Known rows, with every step that occurs:
sofov-vomin-gefegim: [-0.80 -2.40  0.47 -2.79 -1.91 -2.72 -1.64  4.90 -3.06 -1.65  2.06 -1.28
  3.52 -3.62  0.89  4.53  1.95  1.29 -2.38 -0.21  2.58 -2.60 -0.39 -1.92
 -3.54  3.90 -0.92 -0.46]
vomin-sofov-sibodad: [ 1.43  2.78  2.62 -0.43  3.26 -0.37 -2.80 -3.26  2.47  3.01 -2.44 -2.92
  0.78  2.51 -1.60  0.74  0.92  3.26 -0.38  1.27 -1.27  1.80  2.77 -4.33
 -0.47  0.01  1.43  2.84]
sofov-sibodad-vomin: [ 0.64 -2.37  0.03  0.19  1.36  1.82 -1.61  0.68  3.61 -1.56  1.14  0.55
 -3.30 -0.30  1.43  1.99  1.87  4.28 -2.56 -2.23  2.32 -2.16  0.29 -3.47
  0.38 -0.52  0.95  0.54]
vomin-meder-sibodad: [ 1.20  4.18  1.99  1.07  3.01 -1.25 -4.62 -3.77 -0.18  1.17  1.39 -0.74
  2.06 -0.84 -1.04  0.15 -0.44  0.86 -2.07 -0.45  1.66  1.32  0.59 -4.45
 -2.13 -0.19  2.52  1.69]
vomin-gefegim-sibodad-gurov: [-2.90 -0.63  1.33 -0.88 -0.24  0.98 -5.66  2.75 -4.01  0.91  0.82 -0.96
  5.29 -1.56  2.65 -4.34 -1.90  1.78  0.29 -0.16  1.28 -0.64  4.31 -1.37
  0.16  2.16 -0.99 -2.19]
vomin-meder: [-0.69  1.94  1.10  0.85  0.17 -1.75 -1.53 -2.50 -0.27 -1.55  3.54  1.44
  0.80 -1.28  1.61  3.30  0.94 -1.21  1.90 -0.80  3.70  0.95 -1.71 -2.82
 -4.64 -1.36 -0.09  1.11]
gefegim-vomin-fugip-sibodad-gurov-sofov: [-1.08  1.15 -0.95  1.14 -2.21  1.26 -1.02 -3.53 -1.40  0.60  2.11 -0.72
 -0.37  0.17 -0.62 -4.09 -3.66 -1.56  1.51  3.44  0.61  0.11  1.24  1.23
  2.01 -2.37 -0.05 -1.71]
vomin-sofov: [-1.57  0.04 -0.44  0.86 -1.35 -1.18 -0.63 -2.41  0.93  2.90  0.89 -3.14
  2.68  0.44  0.88  2.41 -0.57 -0.80  3.38  1.55 -2.86 -1.76 -0.10 -2.08
 -0.41 -1.56  0.64  1.46]
sibodad-gefegim-vomin-meder: [-0.26  0.22  0.29 -0.17 -0.11 -1.83 -1.84  1.07  0.03 -6.18  1.24  1.19
 -0.57 -2.00  1.31  2.37 -2.65 -0.62  0.51 -1.02  3.97 -0.01 -5.80 -2.34
 -6.46 -1.57 -0.53  0.40]
fugip-vomin-gefegim: [-2.35 -2.22  1.31  1.48 -1.32 -1.89 -0.31  2.40 -2.73 -1.64  3.43 -0.81
  3.38 -1.92  0.85  3.26 -1.01  1.86 -2.03 -0.61  1.86 -1.74 -0.21  1.43
 -3.33  4.62  0.07 -1.71]
fugip-sibodad-gurov-sofov-vomin: [ 1.41 -0.06 -1.06 -1.84 -4.77  0.11 -0.04  0.56  0.46  0.16  0.75 -1.00
 -2.57 -2.04 -0.18  0.87  2.03  0.58  0.37  2.57  2.85 -3.18  0.78 -0.46
  1.26 -0.11 -1.68  0.10]
gefegim-vomin: [-1.65 -4.19 -1.57 -0.09  1.04  2.21 -3.94  2.82  1.70 -3.58  1.65  0.28
  0.68 -3.68  1.27  1.80 -0.58 -0.19 -1.85  0.73  1.31 -3.72 -3.58 -2.28
 -4.58  1.45  0.75  0.51]
meder-vomin-gefegim-sibodad-gurov-sofov: [ 1.22  0.04  0.65  0.18 -3.27  1.38 -1.79  0.26 -3.30  0.32  1.30  0.97
  2.17  0.44 -0.52 -2.85 -2.15  0.29  2.08  3.09  0.20 -2.25  3.22  3.37
  2.79 -1.35 -2.11 -0.95]
gurov-sibodad: [ 1.84  2.29  0.15 -0.75  2.57  3.31 -5.45 -1.08  0.95  3.17  0.93  2.32
 -0.63 -2.79  2.31  0.46  0.78 -0.13  1.31  3.47  2.57 -0.67 -0.44 -3.46
  0.48 -0.76 -0.34  2.41]
sofov-vomin-fugip-sibodad: [-2.77  1.20 -2.09 -0.95  2.07 -1.24 -0.81 -4.29  3.28  4.53 -0.26 -1.32
  0.47 -3.32  2.83  1.54 -2.23 -0.58 -2.40  1.67  2.15  3.70 -0.24 -5.83
 -1.71  2.52  3.85 -0.57]
gurov-sofov-sibodad: [ 3.74  3.39  2.68 -0.32  2.17  1.31 -3.03 -2.87  0.55  2.25 -1.05  0.06
 -0.94  3.62 -3.47  0.45  1.92  3.48 -1.09  2.69  0.92  1.11  3.74 -1.75
  0.78 -0.91  0.51  2.97]
meder-vomin-sofov-gurov: [-1.18 -0.32 -0.66  1.97 -2.78  0.09 -0.73  0.61  0.85 -1.15  3.89 -0.74
  2.45 -0.03  4.41  0.50  2.05 -0.81 -2.20 -1.38 -0.87 -2.40 -0.52 -0.94
 -1.94  1.12  2.37 -3.36]
gurov-sofov: [ 1.73  0.85 -0.35  1.00 -2.95  1.42 -0.92 -2.02 -1.79  1.80  2.70  0.95
  0.31  1.99 -1.70  1.98  0.84 -0.49  2.38  3.66  0.30 -2.66  1.23  1.59
  1.37 -2.85 -0.63  1.74]
gefegim-sibodad: [-0.22 -0.28 -0.12 -1.72  1.59  2.56 -5.85  0.79  0.34  4.86 -1.87  1.28
  3.73 -0.18  2.46  1.84  0.16  2.24  0.31  3.16  0.53 -0.53  3.03 -3.27
 -0.63  2.91 -0.33  2.14]
meder-vomin-sofov: [ 0.21 -2.12 -0.46  1.68 -1.11 -1.18  1.26 -1.10  3.15  0.67  0.23 -1.25
  2.51 -2.27  1.69  2.56 -1.78 -0.96  2.41  0.01 -2.67 -3.25 -1.47 -0.64
 -0.32 -1.63  1.70  1.05]
gefegim-sibodad-meder-vomin: [ 3.23 -3.12  0.70  0.72  2.32  1.53 -3.62  2.40  3.25 -1.86 -0.92  7.10
  1.79 -2.71  2.87  3.42 -2.57  2.22 -1.18 -1.43  0.26 -1.70 -1.54  0.50
 -1.04 -0.31  2.42  1.19]
vomin-gefegim: [-2.19 -1.61  0.78 -0.72 -0.03 -2.14 -3.17  3.21 -4.95 -0.35  3.26 -0.98
  5.42 -1.88  0.69  2.63 -0.14  0.76 -1.49 -0.81  1.71 -1.01  0.41 -1.32
 -3.34  2.43  0.50 -0.66]
sibodad-gefegim-vomin: [-0.30 -3.54 -1.44 -0.45  0.17  0.72 -3.32  5.55  0.26 -5.28 -0.90 -0.05
  0.54 -2.44  1.26  1.47 -3.54  1.45 -1.89 -0.69  1.94 -3.63 -5.31 -2.24
 -4.47 -0.29  1.39  0.21]
fugip-vomin: [-1.36 -1.92  0.62  4.02 -1.39  1.50  1.18 -0.54  2.92 -0.51  2.50  0.65
 -0.43 -1.45  1.79  3.71  0.27  2.29 -0.68 -0.05  1.87 -3.40 -0.48  0.96
 -1.76  3.10  1.32 -0.29]
sofov-sibodad-gefegim-vomin: [ 0.92 -2.13  0.06 -1.13  2.14  0.86 -4.13  4.77  1.15 -5.00 -2.71 -0.30
 -0.47 -1.14 -0.14  0.65 -3.17  3.20 -3.27 -0.53  2.09 -1.82 -3.82 -3.26
 -4.29  0.16  1.58  0.93]

Rows:
[-0.74 -1.93  1.10  2.02  3.33  0.30  2.29 -2.68  4.99 -1.01  1.19  3.05
  5.73 -4.87  4.74  3.56 -1.87 -1.32 -1.44 -0.18 -0.73 -1.39 -1.21 -3.57
 -2.63  0.72  5.96 -1.50] -> meder-vomin-fugip
[-0.86 -0.59 -0.11  1.00 -1.26 -1.12  0.10 -1.48  1.46 -3.93  4.39  1.98
 -2.43 -1.81  2.89  3.55  0.74 -0.40  1.42 -2.22  4.19 -0.73 -3.26 -2.28
 -3.21 -2.42 -0.95 -0.04] -> sibodad-vomin-meder
[ 4.01  3.01  3.30 -0.16  3.03  1.13 -5.91 -1.92  0.34 -0.44 -0.46  5.03
 -1.34  4.92 -2.28  2.20 -0.61  4.12 -0.56  1.22 -0.36  2.86  0.82 -0.11
  0.43 -3.00  1.06  2.68] -> gurov-sofov-sibodad-meder
[ 0.58 -2.01 -0.82 -0.32  1.49  0.56 -4.68  4.57  0.28 -4.39 -1.79 -0.92
  0.85 -2.14 -0.03  0.09 -4.34  2.16 -3.54 -0.62  1.30 -3.01 -4.51 -3.01
 -3.62 -0.02  2.37  0.45] -> meder-sibodad-gefegim-vomin
[ 2.69  1.23  2.57  0.20  3.30 -0.45 -1.50 -2.36  4.03  1.48 -2.81 -1.52
  0.71  0.63 -0.94  0.94  0.15  3.18 -1.10  0.26 -1.19  0.85  1.94 -3.31
 -0.49 -0.04  2.13  2.62] -> meder-vomin-sofov-sibodad
[-1.90 -0.64  0.40  1.45  3.10  0.77  0.75 -3.82  4.41 -0.25  1.92  0.66
  3.12 -2.39  3.80  2.18 -1.69  0.30 -2.56  0.14 -1.12 -1.03 -0.65 -5.24
 -0.27  0.29  4.93 -1.77] -> meder-sibodad-vomin-fugip
[-0.60 -0.17 -0.11 -0.32 -0.68 -0.46 -1.26 -1.40  1.68 -2.11  2.36  2.38
 -1.91 -1.20  3.32  3.19 -0.01  0.39  1.49 -0.49  3.64  0.13 -2.06 -2.49
 -2.62 -0.90 -2.17  0.40] -> gefegim-sibodad-vomin-meder
[ 0.55  0.94  1.34  0.25  0.67 -1.13 -0.62 -2.31  2.34 -3.59  2.65  1.57
 -3.33 -0.60  1.54  2.74  1.06  1.34  0.03 -2.11  4.24  1.10 -1.90 -3.29
 -3.08 -1.76 -0.75  0.69] -> sofov-sibodad-vomin-meder
[ 1.61  2.49  1.24 -1.88 -3.51 -1.44 -0.05 -1.61  0.30 -2.18  1.22  1.26
 -1.67 -1.24  0.83  2.32  1.63 -0.56  2.53  2.44  3.83 -0.37 -0.73 -1.10
 -2.17 -0.73 -3.62  0.78] -> gefegim-sibodad-gurov-sofov-vomin-meder
[ 1.27  2.42  0.99  1.36 -2.34  1.03 -2.48 -2.72 -2.45 -1.51  2.61 -0.55
 -0.18  0.88 -2.46 -4.04 -2.04 -0.60  1.27  2.60  0.63 -1.55  1.37  1.65
  1.71 -3.22 -1.18 -0.45] -> gefegim-vomin-meder-sibodad-gurov-sofov
[ 1.26  2.32  3.07  1.08  2.33 -0.21 -0.88 -3.71  3.93  2.18 -2.23 -2.80
 -0.68  2.49 -1.48  1.23  0.27  4.00 -0.72  1.51 -1.24  1.34  2.38 -2.46
 -0.40  1.56  1.07  2.17] -> fugip-vomin-sofov-sibodad
[ 2.88 -0.64 -0.77 -2.06 -4.62  0.43  0.77  1.14  1.45 -0.31  0.72  0.23
 -1.73 -1.51 -0.44  5.02  4.02  0.63  0.43  3.51  2.02 -4.99 -0.30 -0.67
  0.02  0.00 -1.68  1.82] -> gurov-sofov-vomin
[-2.33 -4.14 -0.44 -0.59 -1.41 -1.64 -1.54  4.23 -3.17 -2.70  4.26 -0.58
  2.33 -2.44  1.85  2.93 -0.37  1.47 -1.96 -2.29  2.07 -2.74 -1.08 -0.71
 -1.93  1.44 -0.41 -1.75] -> sibodad-vomin-gefegim
[ 1.98 -1.40 -0.07 -1.08  0.94  0.86 -3.44  3.90  0.65 -4.86 -2.58 -0.09
 -1.19  0.02 -1.25  0.41 -3.41  2.79 -2.44  0.82  1.68 -1.95 -3.69 -1.70
 -3.18 -0.77  0.65  1.10] -> gurov-sofov-sibodad-gefegim-vomin
[-1.38  1.41  3.01  1.84  0.46  0.64 -2.15 -1.64  0.82 -0.20  0.08 -2.99
  0.82  0.53  0.37 -4.71 -0.95  2.90  0.36 -0.97  0.05  0.00  3.92 -1.56
  0.94 -0.01  0.79 -1.19] -> fugip-vomin-sofov-sibodad-gurov
[ 1.53 -2.18  1.58 -0.47  1.60 -1.50 -3.58  3.90 -2.28 -3.19  1.94  4.07
  3.56 -3.73  1.58  2.56 -2.83  1.09 -2.02 -1.55  1.50 -0.54 -2.07  1.02
 -2.30  0.95  0.82 -0.65] -> gurov-sibodad-meder-vomin-gefegim
[ 2.07  3.66  1.77 -0.41  1.64 -1.72 -3.52 -2.50  1.11  0.26  0.48 -0.89
  0.62 -1.96 -0.79  1.60  1.10  1.26 -2.67 -0.05  2.30  0.14 -0.17 -4.78
 -2.30  0.79  1.64  1.86] -> sofov-vomin-meder-sibodad
[-1.36  0.81 -0.30  0.16  4.07  0.03 -5.43 -2.97  1.84  0.21  0.46  4.21
 -0.10  0.11  1.95  1.71 -5.27  0.76 -1.65  0.50 -0.01  4.94 -3.05 -2.51
 -2.00 -0.82  3.52 -0.13] -> gefegim-vomin-fugip-sibodad-meder
[-0.84 -0.82 -1.03  1.14 -1.41 -0.86 -0.25 -2.44  2.70  1.48  0.99 -3.76
 -0.13  0.13  0.93  1.20 -1.50  0.58  1.21  0.25 -3.11 -2.87 -0.95 -2.37
  1.88 -2.10  0.65  0.67] -> meder-sibodad-vomin-sofov
[-2.72  0.64 -2.06  0.48 -2.64 -0.49 -2.85  1.16 -0.49 -1.44  2.34 -2.96
  0.46  1.28  3.57 -1.40 -0.93 -0.49 -2.80 -0.32 -0.29 -0.13 -2.42 -2.02
 -2.92  1.24  1.62 -3.70] -> fugip-sibodad-gefegim-vomin-sofov-gurov
[-0.75 -3.94 -1.94 -0.76 -0.65  2.81 -2.68  2.06  2.68  0.43  0.77  1.67
 -1.19 -1.30  3.90  2.60  0.21  2.80 -0.44  0.06  1.51 -3.50 -0.03 -2.32
  1.09  0.66 -0.96  0.22] -> gefegim-sibodad-vomin
[-2.63 -0.49 -1.51  1.42 -3.84  0.49 -0.95  0.52  0.45 -1.25  5.11 -1.82
  0.32  1.52  4.75  0.49  2.70 -0.19 -1.74 -1.26 -0.73 -2.56 -0.71 -1.61
 -0.96  0.46  0.98 -3.86] -> sibodad-vomin-sofov-gurov
[-4.05  0.16 -2.53  0.12  3.66 -0.25 -2.36 -4.34  2.87  2.97  0.19 -1.06
  0.87 -3.31  2.62 -0.27 -4.91 -1.44 -2.69  1.69  1.41  4.16 -1.72 -5.07
 -2.70  2.16  4.06 -1.07] -> gefegim-vomin-fugip-sibodad
[ 0.05  1.61  1.51 -0.50  0.07 -0.09  1.90 -3.72  3.16  0.10  0.44 -0.04
  3.27 -2.39  1.89  1.73  0.00 -0.63 -1.05  3.50 -0.92 -1.40  0.84 -3.66
  0.06  0.76  2.73 -1.34] -> meder-sibodad-gurov-sofov-vomin-fugip
[-2.47 -1.85 -0.16  0.05  2.23  1.63  0.70 -2.70  4.63  0.65  0.71  1.96
  3.32 -2.13  5.37  3.19 -1.58  0.35 -0.82  1.73 -0.93 -0.78 -0.21 -4.68
 -0.46  1.33  2.81 -1.61] -> gefegim-sibodad-vomin-fugip
[-1.87  1.87 -2.15 -0.90  0.92 -1.20 -0.15 -5.18  2.75  4.62 -0.27 -1.08
 -0.37 -2.24  1.71  1.29 -2.60 -0.98 -1.58  2.98  1.75  3.51  0.02 -4.27
 -0.57  1.49  2.97 -0.44] -> gurov-sofov-vomin-fugip-sibodad
[ 1.53 -2.31  2.53 -0.37  2.27 -2.26 -3.21  3.92 -2.03 -3.61  1.17  3.13
  3.99 -2.33  0.40  2.73 -2.24  2.60 -3.36 -2.71  1.24  0.08 -0.77  0.49
 -3.04  1.56  1.71 -0.50] -> sofov-sibodad-meder-vomin-gefegim
[ 3.02  2.06 -0.03 -0.16 -0.77  0.06 -2.55  3.51 -0.71 -1.45 -1.57  1.21
  0.00 -0.15  3.47 -0.37 -3.18  1.76 -0.26 -0.66  2.04 -1.22 -3.26 -2.03
 -0.12 -2.67  1.59 -0.71] -> meder-vomin-sofov-gurov-sibodad-gefegim
[ 1.04 -0.34  1.94  1.40  4.72  1.04  0.07 -3.12  5.29 -1.61  0.58  6.18
  3.97 -4.05  4.70  3.31 -3.28 -0.87 -0.92  0.85 -0.99  0.49 -2.48 -2.69
 -1.50 -0.62  5.22 -0.87] -> gurov-sibodad-meder-vomin-fugip
[ 2.19  3.07  1.63  1.58  0.30 -2.50 -1.95  1.02 -1.26 -1.82 -1.82 -0.52
  0.94  0.89 -0.40  0.76 -4.43  3.73 -1.69 -2.48  2.65  0.08 -2.22 -2.58
 -1.87 -1.70  3.17  0.47] -> fugip-vomin-meder-sibodad-gefegim
[-0.54  0.01 -0.10  1.80 -2.30 -0.04 -1.73  0.53  0.82 -2.01  3.81  1.05
  1.99  1.03  4.33  0.87  1.30 -0.30 -2.03 -1.63 -1.41 -1.41 -1.22 -0.22
 -1.81  0.29  2.41 -3.31] -> sibodad-meder-vomin-sofov-gurov
[ 2.70  2.08  3.43 -0.24  4.63  0.93 -6.87 -0.76  1.14 -0.64 -0.58  4.79
 -0.26  3.25 -0.69  2.64 -0.16  4.64 -1.73 -0.81  0.33  3.18  0.52 -2.32
 -1.07 -1.53  2.24  2.49] -> sofov-sibodad-meder
[-0.02 -1.47  1.79  1.95  4.01  0.22  0.86 -2.55  4.87 -2.21  1.01  5.50
  5.06 -3.59  4.43  4.16 -3.11 -0.57 -1.36 -0.39 -1.40 -0.14 -2.16 -2.58
 -2.31 -0.39  5.99 -1.26] -> sibodad-meder-vomin-fugip
[ 2.01 -0.71 -0.23 -1.74 -5.24  0.62  0.43  1.48  0.47 -1.32  1.14 -0.27
 -1.52 -1.91 -0.04  2.01  3.25  0.64  0.91  2.50  2.23 -5.08  0.72 -0.15
  0.95 -0.52 -2.03  0.22] -> sibodad-gurov-sofov-vomin
[-3.06 -3.17 -1.71 -0.81 -0.86 -2.29 -2.26  2.77 -3.20 -0.62  3.51 -1.44
  0.78 -2.50  1.66  1.43 -2.15  1.35 -2.71 -2.26  2.93  0.05 -1.01 -1.21
 -1.48  1.95 -0.07 -2.03] -> fugip-sibodad-vomin-gefegim
